Each row was made from one small tree. The marks that hang from a mark follow it in brackets, in the order of their numbers. Every link used is in the known rows. Write each row's tree.
Known rows
j459(j385(j381 j846(j411 j577(j630)))): [ 1.86  3.92 -2.31  4.33  0.47  1.66  1.31 -2.45  3.46 -1.93  3.22 -0.42
  3.50 -0.09 -5.15 -1.24  0.01  2.77  0.16 -3.02  0.52 -0.64  3.06  0.81]
j577(j381 j630(j411)): [ 1.43  1.67 -0.95  3.65 -0.41 -3.25  1.48 -1.24  0.43  1.45  2.33  2.10
  1.07 -0.87 -2.29 -4.33 -1.71  4.75 -2.80 -3.86 -0.39 -1.71  0.86  1.73]
j459(j385(j381)): [ 2.71  1.67 -0.84  4.19 -1.61  0.82  1.85 -0.66  2.03  0.60  0.84  0.69
  5.04 -2.38 -2.66 -1.86  0.20  1.62 -1.28 -3.49 -1.32  0.65  2.14  1.60]
j459(j385(j846) j411(j381)): [ 1.46  2.62 -2.29  5.32  0.89  0.12  2.12 -0.55  0.75 -1.35  0.28 -0.80
  5.42 -1.37 -3.08 -0.27  1.79  0.07  0.67 -1.77 -1.72  1.07  3.49  0.71]
j385(j381 j459 j846(j411 j577(j630))): [ 0.29  4.04 -0.43  3.43  1.14  2.09  0.71 -3.88  3.77 -1.89  3.29  0.51
  3.10  0.95 -4.27 -2.78  0.58  2.64 -0.83 -3.18  0.46 -1.41  2.59  0.96]
j381(j385(j459 j846(j577)) j411): [-0.57  2.98 -2.12  4.94 -0.15  0.95  0.38 -1.50  2.46 -0.79  2.05  2.84
  5.28  0.64 -3.66  0.23  2.15 -0.22 -0.71 -5.84 -1.73 -0.37  3.05  0.03]
j411(j381(j385(j459 j846))): [-0.18  0.77 -0.57  4.55  0.38 -0.68  0.37 -1.19  1.62 -1.85 -0.06  2.09
  4.55  0.20 -2.57 -2.05  2.99 -0.04 -1.55 -2.79 -2.57  0.48  2.92  1.51]
j630(j385(j459 j846) j411): [-0.18  2.26  1.28  3.10  0.71 -1.85  2.76 -1.10  3.05  0.17  2.25 -0.34
  3.03 -1.60 -0.95 -4.30 -1.15  2.49  0.12 -3.24 -0.75 -1.01  3.14 -0.27]
j630(j385(j381(j411) j459 j846) j577): [-1.05  2.47 -0.13  3.62  0.17 -0.22 -0.44 -3.48  1.62 -0.38  1.33 -0.01
  4.27  0.43 -3.43 -3.16 -1.58 -0.43  1.43 -4.29  0.39 -0.40  3.71 -1.31]
j411(j381(j385)): [ 2.46  0.07 -1.20  4.99 -1.56 -0.27  0.76  1.10 -0.05 -0.96 -0.67  2.76
  3.74  0.27 -2.61 -1.87  1.97  1.28 -3.29 -4.38 -2.91  0.83  2.01  1.86]
j577(j630): [ 2.18  2.28 -1.02  4.37 -1.18  0.56  1.12 -0.92  0.28  0.55  2.39  1.91
  2.82  0.09 -2.53 -4.08  0.43  3.56 -3.32 -5.45 -0.98  0.69  0.93  2.41]
j846(j577): [ 3.49  3.32 -0.59  4.66 -1.84  2.71  2.36  1.28  0.56  0.52  1.82  1.66
  2.20  0.17 -2.24 -2.31  1.21  3.52 -3.38 -5.86 -1.30 -0.78  0.78  0.85]
j459(j385(j846(j577(j630))) j411(j381)): [ 1.69  3.88 -3.34  4.93  1.65  0.24  1.24 -0.83  1.32 -2.16  1.72 -1.06
  4.25  0.31 -5.32 -1.01  1.92  1.25  0.11 -1.80 -0.66  0.79  3.67  1.41]
j846(j385 j411 j577): [ 4.95  3.04 -0.98  4.49 -3.16  3.39  3.52  1.70  2.31 -2.23  2.68  2.22
  2.15  1.81 -2.85 -0.36 -0.19  5.24 -3.15 -5.96  0.70 -1.37  2.55  1.51]
j630(j385(j846) j411 j577(j381)): [ 0.64  1.97 -0.05  3.68 -0.23 -3.29  1.59 -0.63  0.01  0.56  1.72 -0.14
 -0.44 -0.21 -2.29 -4.42 -3.18  3.58  0.26 -3.33  1.17 -2.83  2.22 -1.41]
j411(j381(j385(j846))): [ 1.27  0.64 -1.71  6.07 -0.18 -0.31  0.38 -0.25 -0.08 -1.55 -0.04  2.03
  3.61  0.18 -2.49 -1.51  2.53  0.23 -1.67 -4.08 -2.84  0.85  2.10  0.84]
j577(j381): [ 2.31  2.06 -1.25  4.74 -2.00 -0.17  1.62 -0.41 -0.32  1.28  0.74  2.74
  2.01 -0.97 -1.75 -2.83  0.18  3.87 -3.07 -4.53 -1.00 -1.08  0.10  1.35]
j630(j385 j411(j381) j577): [ 2.70  0.66  1.46  2.70 -0.69 -2.11  1.92  1.76 -0.48 -0.45  0.13 -0.87
  0.70  1.07 -2.50 -5.09 -2.26  3.12 -1.64 -3.24 -0.53 -1.29  3.15 -0.39]
j385(j459 j846(j411 j577)): [ 1.22  4.43  0.03  3.63  0.01  3.32  2.70 -1.22  3.15 -1.61  2.78  0.81
  2.86  0.87 -2.61 -1.44  1.43  3.32 -1.33 -4.21 -0.18 -1.98  2.30  0.03]
j846(j411(j381(j385)) j577): [ 3.53  1.47 -1.34  4.19 -1.57  1.94  1.53  1.82  1.25 -2.47  0.18  2.22
  2.72  2.03 -4.05 -0.37  1.71  2.87 -3.24 -4.41 -1.95 -1.00  2.74  1.05]
j846(j385): [ 3.97  1.45 -0.79  5.18 -3.10  1.28  2.75  0.93  1.11 -0.58  1.87  2.71
  3.22  0.05 -1.35 -1.92  0.11  3.72 -3.16 -5.91 -0.34  0.43  1.85  2.36]

Write each row's tree
[-0.27  4.55 -1.63  4.33  0.76  0.63  1.64 -2.05  1.99 -0.16  1.86  1.36
  3.03 -0.65 -3.14 -1.00  1.30  2.15 -0.29 -2.61  0.08 -2.13  2.03  0.36] : j385(j459(j411) j846(j577(j381)))
[-0.29  4.03 -2.30  4.70  0.00  0.22  0.56 -2.44  1.16  0.19  1.86  2.43
  3.39  0.15 -3.05 -0.77  1.32  1.66 -0.79 -4.46 -0.70 -1.82  1.39 -0.32] : j385(j459 j846(j577(j381(j411))))
[ 2.29  4.03 -2.77  4.44 -0.86  1.12  2.74 -0.48  2.32 -1.27  2.07  0.66
  2.30 -0.38 -4.05 -0.04  0.37  4.30 -0.28 -2.86  0.57 -2.28  2.15 -0.07] : j459(j385(j846(j411 j577(j381))))
[ 1.18  2.19  1.60  1.79 -1.84  0.40  1.69  0.00  1.61 -0.03  1.04  0.44
  2.54  0.97 -2.84 -5.23 -1.20  3.25 -1.68 -4.03  0.77 -0.69  3.09  0.75] : j630(j385(j459) j577)
[ 1.80  3.05 -1.86  5.24 -0.93  2.51  1.78  0.12  2.34 -1.86  2.44  2.11
  2.62  1.00 -3.47  0.22  1.29  2.52 -1.26 -5.72 -0.84 -1.46  2.54 -0.19] : j381(j385(j846(j411 j577)))
[-0.78  1.79 -1.45  3.89 -0.65 -0.61  1.02 -2.50  3.04 -1.44  1.32  3.10
  3.44 -0.09 -3.10 -0.94  0.70  2.62 -0.86 -3.14 -0.29 -1.86  2.57  0.92] : j577(j381(j385(j459 j846(j411))))
[ 0.46  3.34  0.38  3.63  0.00  2.14  2.59 -2.16  2.72 -1.15  2.24  1.08
  3.86  0.05 -1.65 -2.02  0.97  2.79 -0.99 -4.01 -0.63 -1.06  2.29  0.52] : j385(j459 j846(j411))
[ 3.26  1.08  0.41  3.08 -2.07  1.20  2.79  0.23  2.72 -3.38  0.45  1.97
  4.05  1.87 -2.36 -1.59  0.71  3.86 -2.97 -2.95 -0.33 -0.27  3.58  2.66] : j846(j385(j459) j411(j381))
[ 0.73  1.73  1.14  3.89  0.47 -1.68  1.21 -1.43  1.01  0.20  1.94 -1.24
  1.01 -0.76 -2.17 -4.50 -3.23  1.50  0.99 -3.66  0.57 -1.74  3.00 -1.69] : j630(j385(j381 j846) j411 j577)
[ 0.87  2.93 -3.26  6.35 -0.78  1.16  0.19 -0.51  0.84 -0.49  2.12  2.84
  4.34  0.53 -3.46  0.85  1.68  0.02 -0.88 -7.07 -1.92 -0.08  2.38 -0.52] : j381(j385(j846(j577)) j411)
[ 1.14  3.87 -3.47  6.27 -0.53  0.39  0.57 -1.54 -0.55  0.52  1.80  2.36
  2.35  0.12 -2.94 -0.21  0.79  1.88 -0.86 -5.66 -0.95 -1.45  0.68 -0.88] : j385(j846(j577(j381(j411))))
[-0.08  1.82 -0.59  3.47 -0.90  0.55  1.57 -0.64  2.93 -0.12  0.94  2.58
  6.22 -0.90 -2.80 -0.87  1.08  0.76 -1.45 -4.20 -1.42  0.11  3.51  2.04] : j381(j385(j459(j411)))
[ 1.10  0.11  0.11  3.40 -1.08 -0.45  0.71  0.18  1.70 -1.30 -0.64  2.74
  4.75  0.36 -2.83 -2.49  2.39  1.05 -3.14 -3.07 -2.70  0.56  2.81  2.45] : j411(j381(j385(j459)))
[ 2.76  1.98 -1.79  4.21 -0.57  0.32  2.45  0.84  0.71 -0.70 -0.33 -0.08
  5.67 -1.22 -3.23 -0.58  1.30  1.19 -0.92 -2.08 -1.88  1.08  3.43  1.74] : j459(j385 j411(j381))
[ 2.33  2.89 -2.30  3.85 -1.56 -1.12  0.56 -0.03  0.96  0.37  1.87  1.71
  0.48  0.69 -4.42 -4.53 -1.10  5.50 -2.67 -4.16  0.68 -1.07  1.30  1.56] : j846(j577(j381 j630(j385)))
[ 0.58  2.50 -1.92  6.55  0.04  0.90  0.13 -3.28  0.14  0.64  1.61  1.52
  4.89 -1.31 -1.78 -0.80  0.34 -0.70  0.01 -5.87 -2.03  0.46  1.35 -0.72] : j385(j381(j411) j846)
[ 2.30  0.79 -1.07  3.76  0.13 -2.14  0.73  1.13  1.23 -1.24  1.38  1.77
  1.82  1.25 -4.23 -2.91  0.51  2.70 -3.31 -3.91 -1.97 -0.75  2.81  1.86] : j846(j577(j630(j411(j381(j385)))))
[ 0.89  4.25 -3.13  5.06  1.43  0.91  0.77 -2.67  2.79 -0.94  2.97 -0.71
  4.78 -1.30 -5.19 -0.81  0.39  0.64  1.20 -2.71  0.29  0.25  3.55  1.07] : j459(j385(j381 j846(j577(j630))) j411)
[ 1.26  4.47 -3.63  5.20  0.08  0.26  2.27 -0.60  1.68 -0.23  1.77  0.35
  3.59 -1.62 -4.07  0.54  0.79  2.26  0.75 -2.41  0.26 -1.39  2.50  0.20] : j459(j385(j846(j577(j381))) j411)
[-2.41  2.30 -2.94  4.35  1.03 -2.59 -0.40 -3.88  2.59 -0.70  1.99  2.84
  4.52 -0.55 -4.33 -1.68  0.74  1.13 -0.04 -2.46  0.08 -0.44  3.20  2.15] : j577(j381(j385(j459(j411) j846)) j630)
[-0.32  3.76 -2.31  4.17 -0.28 -0.79  0.45 -1.95  1.85  0.00  1.53  1.50
  3.13  0.18 -3.63 -1.83 -0.08  2.19  0.24 -4.00 -0.02 -1.41  2.36 -0.78] : j630(j385(j459 j846(j577(j381(j411)))))
[-0.70  3.52 -1.55  4.50  0.63  1.48  1.32 -1.00  3.32 -1.25  2.12  1.76
  4.93 -0.24 -3.66  0.05  2.07  0.22 -0.21 -4.06 -0.88 -0.75  3.73  0.64] : j381(j385(j459(j411) j846(j577)))
